Each row comes from the steps of one path. Every step used is in the known rows, and no mark comes twice. Write the path behind each row, first mark first.
Known rows:
zira, vire: [-1.732 -0.158  0.527  0.775  0.861 -1.269  2.131 -2.078  1.009  0.681
 -0.533  0.697  1.060  1.552  0.103  0.177 -0.145 -1.513  0.186 -1.152
  0.461 -0.423 -0.753  0.516  0.527  2.510  0.695  0.595  2.748 -1.277]
riri, bozu, zira, vire: [-1.335 -1.349 -0.199  1.454 -0.480 -1.187  2.282 -2.716 -1.517  0.289
 -1.352  0.700  2.156 -0.029 -2.655 -1.394 -1.070 -3.795  2.100 -1.817
 -1.516 -0.828 -0.820 -0.800  0.749  3.992 -0.030 -0.642  1.229 -0.772]
kofa, dafil, kabag: [-0.268 -0.992 -1.547 -1.708  2.890 -1.070 -2.077 -1.215 -0.577 -0.536
 -1.454  0.067  0.824  2.731 -0.817 -0.126  0.507  5.443 -2.171  0.735
 -1.595  0.399 -0.185  0.714  1.703  0.252 -2.935 -0.234 -0.541 -0.660]
nifat, kofa, fasoko, kabag, dafil: [-2.160 -2.032 -3.254  2.014  1.599 -2.285  0.138 -0.695  2.989  1.359
  1.617 -1.881  0.559  1.225  2.470 -0.436 -0.236  2.491  2.245 -0.101
 -0.241 -0.767 -1.529 -0.174  0.198 -0.179  2.644  1.131 -0.342 -4.047]
nifat, kofa, dafil: [-0.868 -2.082 -2.923  1.980  0.707 -1.907 -3.873 -2.332  1.447  0.506
  1.209 -1.809  2.704  0.805  2.921 -1.843  2.675  4.670 -0.958 -0.472
  1.136  0.415  3.220 -0.335  1.139  0.934  0.307  0.666 -0.156 -1.152]
vire, zira, bozu, fasoko, kofa, dafil: [-0.786 -1.298  0.800  0.623  3.069 -1.679 -5.610  0.421 -0.563 -2.805
  0.725 -3.776  2.435  0.958  1.703 -2.701  3.421  1.147 -0.345 -2.878
 -0.888  2.243 -0.541  0.190  2.295 -0.325 -5.436  0.894 -1.323  2.037]
vire, zira: [-2.106  0.283 -0.882  0.237  1.489 -1.724  1.441 -1.644 -0.531 -0.081
  0.539  1.079  1.611  1.878  1.881 -0.347  0.276 -0.652  1.885 -0.529
  1.939 -0.919 -1.464  0.254  0.450  0.064 -2.181  0.781  1.164  0.050]
vire, zira, bozu, fasoko: [-1.852 -0.223  0.757  0.903  2.359  0.034 -2.774 -0.112 -1.821 -1.601
 -0.817 -2.707  2.132 -0.766  0.681 -1.706  2.476 -2.291  1.460 -1.585
  2.826  0.031 -1.408  0.840  1.880  0.947 -5.623  0.720  0.942  2.181]
riri, kabag: [-1.412 -1.478 -1.905 -1.251  0.617 -1.388  2.670 -2.584 -1.092  0.180
 -2.090  0.136  0.952  1.021 -0.700  0.341  0.573  1.438  0.688  1.116
 -0.560 -1.113 -1.976  0.376  0.389  2.458 -1.038  0.219  0.658  0.494]
kofa, fasoko, kabag, dafil: [-1.346 -0.436 -1.761  1.296  2.170 -1.978  2.516 -0.091  2.013  0.508
  1.330  0.189 -0.353  1.586  1.210  1.019 -1.597  1.056  1.879 -0.326
 -1.422 -0.617 -4.027  0.239  0.390 -0.997 -0.494  1.036 -0.614 -3.219]
vire, zira, bozu, riri, kabag, dafil, kofa, fasoko: [ 0.127 -1.383 -0.702 -1.727  2.461  0.293 -0.307  1.994 -1.312 -3.161
 -0.255 -3.143 -0.385 -0.075 -2.124 -0.568  0.826 -3.344 -0.147  0.109
  1.205 -0.324 -6.675  0.702 -0.501 -0.733 -3.833 -0.473 -0.931  0.387]
riri, kabag, dafil: [-1.291 -0.895 -1.900 -1.548  0.844 -2.386  3.062 -2.027 -1.268  0.522
 -1.129  0.200  0.367  0.478 -0.808  1.235  0.311  0.330  0.475  1.483
 -1.546 -1.483 -3.951  1.063  0.394  1.974 -0.343  0.323  1.060 -1.087]
fasoko, kabag: [-1.829 -0.420 -1.068  1.223  1.087 -1.790  1.431 -1.246  1.302  1.273
  0.007 -0.145  1.142  1.037  1.183 -0.204 -0.279  0.438  1.877 -0.918
 -1.064 -1.170 -0.515  0.020  0.457  0.380 -0.771  1.157  0.877 -0.896]
bozu, riri, kabag, dafil: [-0.305 -1.191 -2.464 -1.228  0.517 -1.093  2.393 -1.278 -1.670  1.015
 -0.415 -0.121  0.527 -0.632 -0.890  0.023  1.955 -1.057  0.880  0.226
 -1.264 -1.963 -4.678  1.100 -0.023  0.166  0.192 -0.175  0.556 -0.412]
fasoko, kabag, dafil, kofa: [-0.844  0.067 -0.633  0.085  1.457 -2.203  1.460  0.558  2.238  0.596
  0.484 -0.622 -0.799  0.502 -0.146 -0.548 -0.394 -0.080  1.122 -0.893
 -3.896 -1.848 -3.827  0.768 -0.045 -0.533 -2.600  1.346  2.508 -2.200]
riri, kabag, dafil, kofa, fasoko: [ 0.029 -1.623 -1.883 -1.670  1.584 -1.379  3.697  0.262  0.736 -1.388
 -1.111 -0.469 -1.809  1.667 -2.310  0.367 -0.664  2.049 -0.191  1.570
 -2.956 -0.935 -7.057  0.757 -0.287  0.132 -3.219  0.224  0.249 -2.190]
fasoko, bozu, zira, vire: [-3.072 -1.386  1.129  0.840  0.301 -1.433 -1.509 -1.345 -0.017 -1.507
 -1.727 -0.895  2.616 -0.025 -2.177 -1.542  0.310 -6.168  1.289 -0.988
  0.907 -0.467  1.775  0.640  0.460 -0.181  1.238  0.506  0.332  1.191]
nifat, kofa, fasoko, bozu: [-2.870 -3.191 -2.425  1.668  1.103 -1.978 -1.790 -0.421  2.716 -1.364
  0.322 -3.960  2.348  1.462  2.308 -0.724  0.707  0.759  1.434  2.731
  3.641  0.025  2.080  0.139 -0.183 -1.316  2.772  1.007 -1.009 -1.061]
vire, zira, bozu, riri: [-1.066 -0.087  0.075  0.761  2.149  0.179 -2.827  0.128 -1.054 -1.041
  1.093 -1.757  2.559 -0.699  1.316 -0.959  2.242 -5.750  1.263 -1.372
  4.850 -0.485 -0.304  0.315  0.419 -0.168 -1.153 -0.169  1.275  1.843]
kabag, dafil: [-1.193  0.203 -1.374  0.326  1.604 -2.308  1.603 -1.023  0.573  0.865
  1.112  1.065  0.581  0.948  1.045  0.790  0.518 -1.241  0.858  0.310
 -0.384 -1.423 -2.770  1.168  0.594  0.403  0.196  0.548  2.788 -2.109]
bozu, fasoko, kabag: [-1.447 -0.611 -1.037  1.652  0.990 -0.692  0.368 -0.881  0.136  1.404
 -1.175 -0.844  0.847 -0.243  0.406 -2.204  1.635  1.931  2.849 -2.062
 -2.439 -0.986 -2.598  0.356  1.433 -0.203 -5.176  1.616  0.020 -0.298]
nifat, kofa, fasoko: [-1.773 -2.387 -3.360  2.104  1.457 -1.547 -0.539 -1.689  2.435  0.821
  0.433 -0.818  1.479  2.188  2.434 -1.134  0.604  2.866  1.363  0.847
  2.751 -0.300 -0.163 -0.512  0.396  0.467  2.483  0.457  0.550 -2.716]
kabag, dafil, kofa, fasoko: [ 0.051 -0.381 -1.322 -0.034  2.223 -1.765  2.218  0.858  2.441 -0.847
  0.864  0.584 -1.301  1.861 -0.247  0.164 -0.689  0.257  0.239  0.601
 -1.590 -0.856 -6.012  0.771 -0.188 -1.705 -2.687  0.599  1.740 -3.115]
kofa, nifat: [-1.421 -0.656 -2.603  1.531  1.617 -2.403  2.721 -2.739  1.802  1.601
  0.686  1.729  1.636  0.481  1.589  2.217 -1.782  0.843  1.091  0.078
  1.458 -1.063 -2.923  0.243  0.104  0.839  0.249  0.548  1.112 -2.259]

Which path is each row?
[-1.286 -2.579 -2.957 -0.769  2.060 -1.414 -4.702 -2.000  0.200  0.395
 -1.334 -2.170  1.829  2.220  0.632 -1.714  2.036  6.827 -1.807  1.083
 -0.356  0.257  2.281  0.326  1.615  0.842 -0.061 -0.068  0.068 -1.606]  nifat, kofa, dafil, kabag
[-0.606 -1.940 -1.295 -2.170 -0.242 -1.369  0.396  1.432 -0.530 -1.939
 -1.048 -3.733  0.242 -0.950 -2.730 -1.015  1.901 -2.987  0.322  2.032
 -1.885 -1.846 -4.252  1.715 -0.821 -2.040 -1.903  0.589  0.104  0.656]  fasoko, bozu, riri, kabag, dafil, kofa
[-0.674 -2.273 -2.700 -1.419  0.172 -2.091  1.554  0.390  0.546 -0.932
  0.029 -2.923  0.644 -1.662 -2.302  1.187 -0.336 -2.052  0.752  1.684
 -1.229 -1.858 -5.885  1.432 -1.318 -2.263 -1.288  0.710 -1.255 -0.818]  fasoko, bozu, riri, kabag, dafil, kofa, nifat
[-1.173 -1.881  0.547 -2.294  4.556 -1.077 -6.475  0.577 -1.630 -3.014
 -1.759 -3.842  1.571  2.765 -0.527 -2.681  2.708  3.517 -1.234 -1.528
 -2.158  2.013 -1.453  0.743  3.008 -0.513 -5.596  0.226 -1.145  1.588]  vire, zira, bozu, fasoko, kofa, dafil, kabag
[-2.309 -2.591 -3.272  2.395  1.408 -1.540 -0.068 -1.284  3.034  1.297
  0.665 -2.047  1.161  1.734  2.511 -1.244 -0.212  3.753  2.192 -0.250
  0.824 -0.513  0.211 -0.863  0.206 -0.121  2.158  1.133 -0.897 -2.805]  nifat, kofa, fasoko, kabag
[-0.240 -1.447 -1.360  0.447  1.960 -3.463 -1.284 -1.058  2.120 -0.463
  1.640 -0.022  1.393  2.829  2.079 -1.158  1.294  3.329 -0.825 -1.257
 -2.458  1.000 -0.160 -0.267  0.924 -0.298 -0.185  0.760  0.201 -1.015]  fasoko, kofa, dafil
[-1.049 -0.868  0.441  1.391  2.029  0.096 -2.552 -0.258 -0.778 -0.872
 -1.420 -2.688  1.941 -1.330  0.037 -1.579  2.724 -1.689  0.458 -0.718
  1.579 -0.006 -0.824  1.009  1.801  1.514 -3.624  0.436  1.842  1.537]  zira, bozu, fasoko
[ 0.089 -3.065 -1.915 -1.783  1.789 -1.938 -1.114 -0.562 -1.711 -0.774
 -1.888 -2.565  0.965  2.973 -2.039 -2.663  1.700  7.317  0.229 -0.532
 -7.040  0.991 -3.337  0.078  2.605  1.231 -5.046  0.108 -1.092 -1.232]  riri, bozu, fasoko, kofa, dafil, kabag
[-0.630 -0.679 -2.371  0.874  1.434 -2.204  2.214 -1.401  2.798  0.921
  0.500  1.143  0.421  0.654 -0.019  1.069 -1.870  1.142  0.391 -0.166
 -0.129 -1.487 -4.179  0.310 -0.404  0.025 -2.814  0.848  1.853 -2.282]  dafil, kofa, nifat
[-0.231 -2.240 -1.444 -1.988  3.326 -1.802 -3.514 -0.447 -0.309 -0.595
 -2.154 -0.799  0.526  3.415 -0.883 -2.919  2.629  7.172 -0.749 -0.983
 -5.772  0.973 -3.088  0.766  2.492 -1.145 -4.664  0.635 -0.514 -0.497]  bozu, fasoko, kofa, dafil, kabag
[-1.324 -1.495 -1.032  0.519  1.892 -2.339  0.176 -0.846  1.025  0.548
 -0.572 -0.046  0.863  1.972  0.691 -2.544  2.432  1.430  2.080 -1.974
 -3.266 -0.478 -4.000  0.512  1.585 -0.756 -1.709  1.400  1.919 -0.729]  bozu, fasoko, kofa
[-1.008 -2.409 -1.011 -2.257  1.243 -2.052  2.098  1.349  0.785 -3.531
 -0.927 -3.677 -0.813  1.136 -2.643  0.556 -0.712  0.064 -0.009  3.386
 -2.298 -0.504 -4.804  1.218 -0.666 -1.232 -2.541  0.703 -1.313 -0.721]  riri, kabag, dafil, kofa, fasoko, bozu
[-0.692 -1.966 -1.410 -2.399  3.566 -2.902 -1.975 -0.863  0.820 -0.527
 -0.833 -0.116  0.550  4.723 -0.264 -0.814  0.513  5.376 -1.722  0.400
 -4.165  0.867 -1.301  0.396  1.599 -0.466 -0.417  0.106  0.333 -1.345]  fasoko, kofa, dafil, kabag
[-0.383 -0.163 -0.551  0.605  1.086 -1.262  0.349  0.983  0.931  0.842
 -0.565 -1.793 -1.048 -0.553 -0.899 -2.653  1.637  1.466  1.948 -2.269
 -5.495 -1.747 -6.098  1.241  1.068 -1.420 -7.122  1.872  1.331 -1.746]  bozu, fasoko, kabag, dafil, kofa
[-1.058 -0.699 -0.512 -1.482  1.636 -0.295 -0.809 -0.034 -2.954 -1.493
 -0.052 -2.758  1.695 -1.337 -0.713  0.068  2.017 -4.699  0.602 -0.107
  2.560 -0.890 -3.211  1.021  0.251  1.116 -0.795 -0.459  0.314  1.677]  vire, zira, bozu, riri, kabag, dafil
[-1.528 -2.466 -1.436 -1.109 -0.252 -0.666  0.435 -0.458 -1.465 -1.229
 -1.516 -2.905  2.028 -0.364 -1.375 -0.569  2.058 -2.596  1.213  1.826
  0.758 -1.236 -0.847  0.881 -0.480 -0.613  0.576  0.373 -1.525  2.171]  fasoko, bozu, riri, kabag
[-1.685 -0.630  0.278  1.374  1.063 -0.989  0.273 -2.554 -0.198  0.516
 -1.459  2.301  1.661  0.504 -1.737 -2.200  0.128 -3.994  1.067 -2.765
  0.222 -0.787 -0.421  0.022  0.752  1.145  0.503 -0.028  1.760  0.094]  bozu, zira, vire
[-1.104 -1.679 -0.843  0.310  1.858 -2.134 -1.347  1.487  1.298 -2.802
 -0.465 -1.001  0.169  0.459 -2.562 -1.729 -0.737 -4.049  1.204  0.813
 -0.717 -0.883 -3.322  0.904  0.004 -3.864 -2.334  0.502 -1.093 -0.370]  kabag, dafil, kofa, fasoko, bozu, zira
[-0.539 -0.941 -1.194  0.912  1.802 -1.029  2.055  0.680  3.147 -0.332
 -0.108 -0.613 -1.036  2.159 -0.306 -0.977 -1.563  2.213  1.275 -0.553
 -2.207 -0.776 -3.711 -0.301 -0.220 -1.267 -3.823  1.170 -0.450 -1.961]  dafil, kofa, fasoko, kabag
[-3.277 -3.525 -0.777  2.284  0.613 -1.274 -3.191 -1.290  1.689 -1.674
 -1.557 -2.640  2.732  0.438 -0.751 -2.735  0.318 -2.839  1.776 -0.287
  2.904  0.256  2.794 -0.261  0.164 -0.707  4.140  0.548 -1.448 -0.592]  nifat, kofa, fasoko, bozu, zira, vire
[-0.026 -1.625 -1.162  1.022  1.579 -2.335 -2.410 -0.808  0.816 -0.430
  0.374 -0.839  1.167  1.653  1.193 -3.112  3.467  4.812  0.075 -2.759
 -4.159  1.155 -2.284  0.166  1.951 -0.973 -4.060  1.383 -0.662 -0.205]  bozu, fasoko, kofa, dafil
[-2.601 -2.055  0.635  1.433  1.269 -1.030 -0.927 -0.625  0.697 -2.434
 -1.550 -0.661  1.824  1.082 -2.044 -1.314 -0.893 -4.771  1.402 -0.511
  1.485  0.462  0.367  0.192  0.094 -1.140  0.346  0.405 -1.828  0.581]  kofa, fasoko, bozu, zira, vire
[-0.401 -1.606 -2.461 -0.511  0.080 -0.417  1.971 -1.663 -1.397  0.938
 -1.343  0.030  1.093 -0.037 -0.838 -0.871  1.949 -0.104  1.168  0.093
  0.229 -1.540 -3.170  0.401  0.064  0.620 -0.876 -0.147  0.189  0.626]  bozu, riri, kabag
[ 1.168 -1.690 -2.584 -1.417  1.100 -0.236  2.540  0.812  0.091 -0.893
 -0.301 -0.359 -1.467  0.597 -2.468 -0.902  0.687  0.455  0.253  0.644
 -2.495 -1.386 -8.143  0.586 -0.680 -1.787 -3.120 -0.099 -0.533 -1.894]  bozu, riri, kabag, dafil, kofa, fasoko
[-1.808 -4.042 -3.683 -0.229  0.145 -1.437 -1.146  0.084  0.199 -1.158
 -0.165 -4.695  1.609 -0.185  0.213 -0.825  1.965 -0.179  1.559  2.484
  1.968 -0.813 -1.651  0.711 -0.559 -1.868  3.941  0.324 -2.685 -1.292]  nifat, kofa, fasoko, bozu, riri, kabag, dafil
[ 0.822 -1.978 -0.916 -1.298  2.034  0.604 -0.252  1.962 -0.086 -2.343
 -0.585 -3.479 -0.716 -0.787 -2.760 -0.247  0.949 -2.511 -0.743  1.163
  0.154 -0.446 -6.046  0.859 -0.476 -0.068 -1.779 -0.782 -0.065  0.105]  zira, bozu, riri, kabag, dafil, kofa, fasoko
[-0.623 -2.352  0.271 -1.923  4.518 -1.066 -6.614  0.530 -0.565 -2.392
 -2.391 -3.651  1.173  1.922 -1.268 -2.384  2.840  3.772 -2.074 -0.633
 -3.316  1.973 -0.915  0.926  2.822 -0.140 -3.574  0.047 -0.016  0.939]  zira, bozu, fasoko, kofa, dafil, kabag
[-0.302 -3.064 -1.728 -1.333  0.358  0.025  0.821  1.406  0.316 -2.859
 -1.652 -3.608  0.025  0.592 -2.744 -1.409  0.952 -0.841  0.613  2.100
 -0.553 -0.763 -4.019  0.600 -1.107 -2.884 -3.011  0.379 -2.727  0.818]  dafil, kofa, fasoko, bozu, riri, kabag
[-0.844 -2.537 -2.248 -0.980  0.558 -1.193  1.413  0.789 -0.711 -2.194
 -0.066 -2.512  0.738 -0.027 -1.373  0.508  0.827 -1.912  1.243  2.655
  0.543 -0.557 -4.031  1.145 -0.694 -2.284  0.139  0.281 -2.894 -0.092]  kofa, fasoko, bozu, riri, kabag, dafil
[-1.531 -2.646  0.385 -1.793  0.713 -1.352  0.581  0.356 -0.234 -3.648
 -2.797 -2.470 -0.370  0.222 -5.260 -1.487 -1.132 -3.609  0.044  0.712
 -2.694 -0.238 -4.227  0.822 -0.251 -0.991 -1.556  0.227 -1.702  0.010]  riri, kabag, dafil, kofa, fasoko, bozu, zira, vire
[-0.954 -1.533 -1.978  1.646 -0.042 -1.754  1.579 -2.276 -1.765  0.500
 -0.822  1.045  2.304 -0.098 -1.852 -1.624 -0.084 -2.713  2.850 -0.645
 -0.787 -1.472 -1.181 -0.690  0.776  2.708 -1.024 -0.630  0.454 -0.487]  riri, bozu, zira
[-0.527 -0.712 -0.136  1.307  1.762  0.250 -2.164  0.099 -0.041 -0.158
  0.374 -1.691  2.222 -1.306  0.743 -0.581  2.294 -5.343  0.207 -0.482
  3.800 -0.595  0.159  0.658  0.325  0.472  1.005 -0.462  2.093  1.163]  zira, bozu, riri
[-1.442 -1.613  0.860  0.172  1.416 -1.591 -0.542  1.285  1.801 -3.056
 -0.660 -1.271 -0.036  0.600 -3.411 -1.500 -1.161 -5.164  0.433 -0.355
 -1.203 -0.275 -2.964  0.971 -0.248 -2.332 -1.085  0.499 -0.327 -1.246]  kabag, dafil, kofa, fasoko, bozu, zira, vire
